What can hang from each mark:
Z: B
K: U
X: U
R: T U
U: B K L R X
L: U
T: R

Every row comes from one small tree of marks. The marks that hang from a mark follow it in brackets, in alphabetical order. Every link used is in the known rows. Which tree was each row made from?
Known rows:
R[T U[B K L]]: [ 1.35 -0.37  0.20 -2.16  2.55  0.45  0.59 -0.13  0.36 -0.55  1.01  3.95
 -0.07  0.83 -0.68  0.58  0.74  3.25  0.31 -2.68 -3.89]
T[R[U[B K L]]]: [ 1.42 -1.52  0.21 -0.99  1.84  0.46  1.15 -0.38  0.28  0.48  2.45  3.83
 -0.11  0.38 -1.05  0.67 -0.03  2.89  0.28  0.00 -1.29]
U[B K L R X]: [ 2.87 -1.50  0.36 -3.62  0.70  1.57  1.97 -0.02  0.40  0.61  1.25  5.10
  0.03 -0.25 -0.53  2.68  0.64  1.70  0.23 -0.35 -1.55]
X[U[L R]]: [-0.20 -0.94 -0.01 -2.99  1.93  0.41  0.87 -0.01  0.27  1.07 -0.04  0.56
  0.14  0.68 -0.30  0.65 -0.44 -0.51 -1.40  0.05 -0.78]
U[B K L]: [ 2.32 -1.04  0.31 -1.24  2.53  0.79  1.18 -0.09  0.39  0.26  1.29  4.82
 -0.13  0.33 -0.21  0.11  0.16  1.19  0.25 -0.26 -1.11]
R[U[B K L X]]: [ 1.98 -0.58  0.36 -1.49  1.99  1.38  1.25 -0.45  0.28 -0.39  1.29  5.35
 -0.12 -0.97 -0.45  2.55  0.95  3.36 -0.02 -0.59 -1.62]
X[U[B K L]]: [ 2.05 -1.34  0.38 -1.32  2.61  1.06  1.21 -0.33  0.43  0.17  1.13  6.31
 -0.46  0.18 -0.34  0.58 -0.38 -0.01 -1.51 -0.06 -1.09]
T[R[U[B]]]: [ 1.51 -0.78  0.04 -0.09 -0.87  0.10  0.34 -0.29  0.10  0.25  1.05  1.41
 -0.13  0.07 -1.03  0.90 -0.27  2.05  0.06  0.28 -0.39]
K[U[B L]]: [ 1.94 -0.21  0.06 -0.55  2.86  0.93  0.20  0.10  0.28  0.69 -1.03  5.10
 -0.62 -0.34 -0.57  0.23  0.24  1.41 -0.93 -0.10 -1.16]
K[U[L R[T] X]]: [-0.28  0.01 -0.09 -3.21  1.26  1.19  0.47  0.38  0.16  0.47 -1.37  3.15
 -0.25 -0.73 -0.86  2.85  1.24  1.67 -0.69 -2.45 -4.03]
L[U[K R[T] X]]: [ 1.75 -0.26  0.35 -3.20 -2.71  0.85  0.82  0.48  0.21 -1.08  0.82  3.19
 -1.29  0.50 -1.13  2.68  0.93  0.73 -1.24 -2.61 -3.29]
R[T U[B L X]]: [ 1.56  0.36  0.09 -2.01  2.77  1.15  0.71  0.11  0.36 -0.52 -0.41  3.04
  0.03 -1.11 -0.56  3.05  1.34  3.06  0.34 -2.67 -3.78]
X[U]: [-0.24 -0.27  0.04 -0.04  0.00  0.27  0.01 -0.21  0.00 -0.07 -0.15  1.51
 -0.34 -0.16 -0.05  0.49 -0.54 -1.22 -1.75  0.18  0.01]
T[R[U]]: [-0.94 -0.54 -0.14  0.36 -0.77 -0.31 -0.02 -0.36 -0.08  0.22  1.16 -0.91
  0.05  0.02 -0.78  0.56 -0.15  1.69  0.03  0.23 -0.19]
K[U[L R X]]: [ 0.09 -0.29 -0.07 -2.46  1.13  1.26  0.66  0.09  0.15  0.97 -1.00  3.08
 -0.25 -1.00 -0.65  2.43  0.77  1.60 -0.93 -0.19 -1.52]
U[B K L R]: [ 2.64 -1.60  0.30 -3.57  1.16  0.77  1.55 -0.04  0.46  0.95  1.34  3.71
  0.11  1.31 -0.58  0.37  0.05  1.43  0.30 -0.20 -1.36]
R[T U[B L]]: [ 1.22  0.24 -0.02 -1.94  3.21  0.31  0.26  0.13  0.38 -0.21 -0.34  1.64
  0.11  0.46 -0.55  0.70  0.71  2.80  0.42 -2.51 -3.49]
K[U[B L R X]]: [ 2.48 -0.64  0.09 -2.91  1.00  1.73  0.98  0.16  0.35  1.01 -1.08  5.44
 -0.43 -0.96 -0.91  2.81  0.71  1.92 -0.96 -0.25 -1.68]
U[K L X]: [ 0.23 -0.64  0.25 -0.89  2.29  1.18  1.25 -0.22  0.12 -0.10  1.24  3.91
 -0.03 -1.26 -0.06  2.08  0.89  1.10  0.15 -0.39 -1.14]
Z[B]: [ 2.57  0.02 -0.05 -0.13  0.15  0.33  0.25  0.18 -0.14  0.31  0.11  2.09
  0.46 -0.09  0.05  0.29 -0.54  0.32  0.16  0.05 -0.04]
X[U[B K]]: [ 2.31 -1.23  0.42 -0.67 -0.73  0.85  0.68 -0.34  0.20 -0.36  1.12  6.16
 -0.65  0.26 -0.37  0.67 -0.55 -0.45 -1.81  0.02 -0.63]

Which tree is each row?
[ 2.52 -1.76  0.35 -2.95 -2.23  0.84  1.09 -0.32  0.28  0.33  1.16  5.05
 -0.41  1.19 -0.72  0.99 -0.72 -0.16 -1.75  0.04 -0.90] | X[U[B K R]]
[ 2.29 -1.26  0.20 -4.28  1.26  0.67  1.34  0.28  0.48  0.47  0.97  3.71
  0.10  1.58 -0.75  0.72  0.50  1.59  0.57 -2.41 -3.86] | U[B K L R[T]]
[ 1.59 -0.83  0.08 -0.82  2.03  1.13  1.28 -0.22  0.27  0.45  0.99  2.93
  0.04 -1.61 -0.93  3.10  0.63  2.74  0.34  0.07 -1.14] | T[R[U[B L X]]]
[ 0.18 -0.87  0.14 -3.90  0.93  1.02  1.43  0.16  0.24  0.13  0.93  2.79
  0.21 -0.02 -0.57  2.69  1.22  1.48  0.46 -2.59 -3.95] | U[K L R[T] X]
[-0.74  0.10  0.12 -1.80  2.26  0.87  0.75 -0.22  0.14 -0.91  0.94  3.03
  0.02 -0.75 -0.47  2.55  1.45  3.17  0.22 -2.79 -3.93] | R[T U[K L X]]
[ 2.23 -1.29  0.15 -3.45  1.79  0.85  1.20  0.03  0.49  1.15 -0.14  2.89
  0.02  0.75 -0.56  0.97 -0.58 -0.19 -1.37  0.11 -0.96] | X[U[B L R]]
[-0.03  0.12 -0.03 -2.52 -2.12  0.94  0.00  0.30 -0.05 -0.03 -1.41  2.97
 -0.50 -0.59 -0.95  2.91  1.05  1.24 -0.98 -2.34 -3.55] | K[U[R[T] X]]
[ 2.61 -0.95  0.40 -1.32  2.14  1.60  1.60 -0.12  0.36 -0.04  1.20  6.19
 -0.22 -1.24 -0.25  2.41  0.80  1.45  0.15 -0.35 -1.31] | U[B K L X]
[-0.35 -1.22  0.13 -3.98  1.43  0.48  0.97  0.01  0.30  0.34  0.87  2.86
 -0.06  1.39 -0.62  0.83  0.01  0.02 -1.19 -2.28 -3.72] | X[U[K L R[T]]]
[-0.53  0.38 -0.03 -0.87  2.82  0.81  0.55 -0.29  0.11 -0.14 -0.04  0.70
  0.21 -1.43 -0.15  2.36  0.98  2.65  0.04 -0.44 -1.06] | R[U[L X]]
[ 1.82  0.05  0.12 -1.27  2.69  1.23  0.93 -0.16  0.29 -0.08 -0.09  3.04
  0.06 -1.40 -0.38  2.75  0.90  2.97  0.03 -0.42 -1.20] | R[U[B L X]]
[-0.50 -0.07 -0.19 -3.14  1.67  0.36  0.02  0.42  0.20  0.85 -1.30  1.71
 -0.24  0.87 -0.83  0.50  0.59  1.43 -0.59 -2.33 -3.78] | K[U[L R[T]]]
[-0.24 -0.07  0.22 -0.41 -1.21  0.73  0.42 -0.62 -0.11 -0.98  1.31  2.89
 -0.15 -0.96 -0.35  2.32  0.81  2.68 -0.33 -0.48 -0.94] | R[U[K X]]
[ 4.06 -0.39  0.27 -2.60 -1.85  0.42  0.60  0.55  0.47  0.08 -0.10  1.80
 -1.20  1.42 -1.06  0.50 -0.26  0.28 -1.35 -0.10 -0.29] | L[U[B R]]
[-0.31 -1.00  0.24 -0.91  2.75  0.66  0.82 -0.36  0.22  0.10  1.19  3.97
 -0.25  0.14 -0.13  0.26 -0.30 -0.34 -1.51 -0.05 -0.94] | X[U[K L]]
[-0.69 -1.12  0.10 -0.55  1.48  0.84  1.26 -0.54  0.06  0.07  2.40  2.92
  0.01 -1.25 -0.78  2.62  0.68  2.83  0.19 -0.09 -1.32] | T[R[U[K L X]]]
[ 0.70 -1.07  0.21 -2.56 -2.52  0.97  1.17 -0.25  0.03  0.01  1.34  2.64
 -0.01 -0.22 -0.44  2.45  0.53  0.94 -0.11 -0.25 -0.90] | U[K R X]
[ 2.74 -1.06  0.37 -3.68 -2.55  1.25  1.30  0.16  0.27 -0.38  0.87  4.94
 -0.14  0.16 -0.86  3.14  0.95  1.35  0.18 -2.46 -3.61] | U[B K R[T] X]
[ 2.21 -0.06  0.10 -0.59  2.44  1.73  0.64  0.06  0.25  0.36 -1.14  6.53
 -0.67 -1.89 -0.58  2.61  0.86  1.64 -1.03 -0.29 -1.44] | K[U[B L X]]
[ 2.07 -0.54  0.43 -2.50 -2.83  0.92  1.01  0.20  0.19 -0.62  1.22  3.20
 -1.26  0.19 -0.94  2.29  0.49  0.63 -1.49 -0.37 -0.76] | L[U[K R X]]
[ 2.33 -1.88  0.36 -3.61  1.18  1.03  1.53 -0.18  0.47  0.85  1.19  5.22
 -0.17  1.18 -0.68  0.84 -0.51  0.27 -1.45 -0.01 -1.34] | X[U[B K L R]]
[ 2.36 -0.19  0.07 -2.99 -2.24  1.39  0.29  0.37  0.25  0.04 -1.47  5.26
 -0.61 -0.57 -1.15  3.31  1.01  1.61 -0.99 -2.35 -3.70] | K[U[B R[T] X]]
[ 3.93 -0.48  0.53 -0.57 -1.08  0.60  0.59  0.21  0.34 -0.91  1.15  5.17
 -1.62  0.86 -0.84  0.05 -0.06  0.44 -1.45 -0.24 -0.42] | L[U[B K]]
[-0.97 -1.22  0.02 -0.53  1.96  0.02  0.81 -0.50  0.05  0.39  2.51  1.53
  0.09  0.35 -0.86  0.32  0.05  2.53  0.24  0.03 -1.05] | T[R[U[K L]]]
[-1.09 -0.60 -0.19 -0.34  2.57 -0.12  0.46 -0.27  0.10  0.72  1.17 -0.79
  0.22 -0.06 -0.72  0.42 -0.02  2.11  0.38  0.14 -0.68] | T[R[U[L]]]
[ 1.62 -1.43  0.22 -0.29 -1.53  0.23  0.66 -0.52  0.08 -0.03  2.46  3.73
 -0.31  0.48 -1.08  0.76 -0.19  2.47 -0.03  0.14 -0.76] | T[R[U[B K]]]
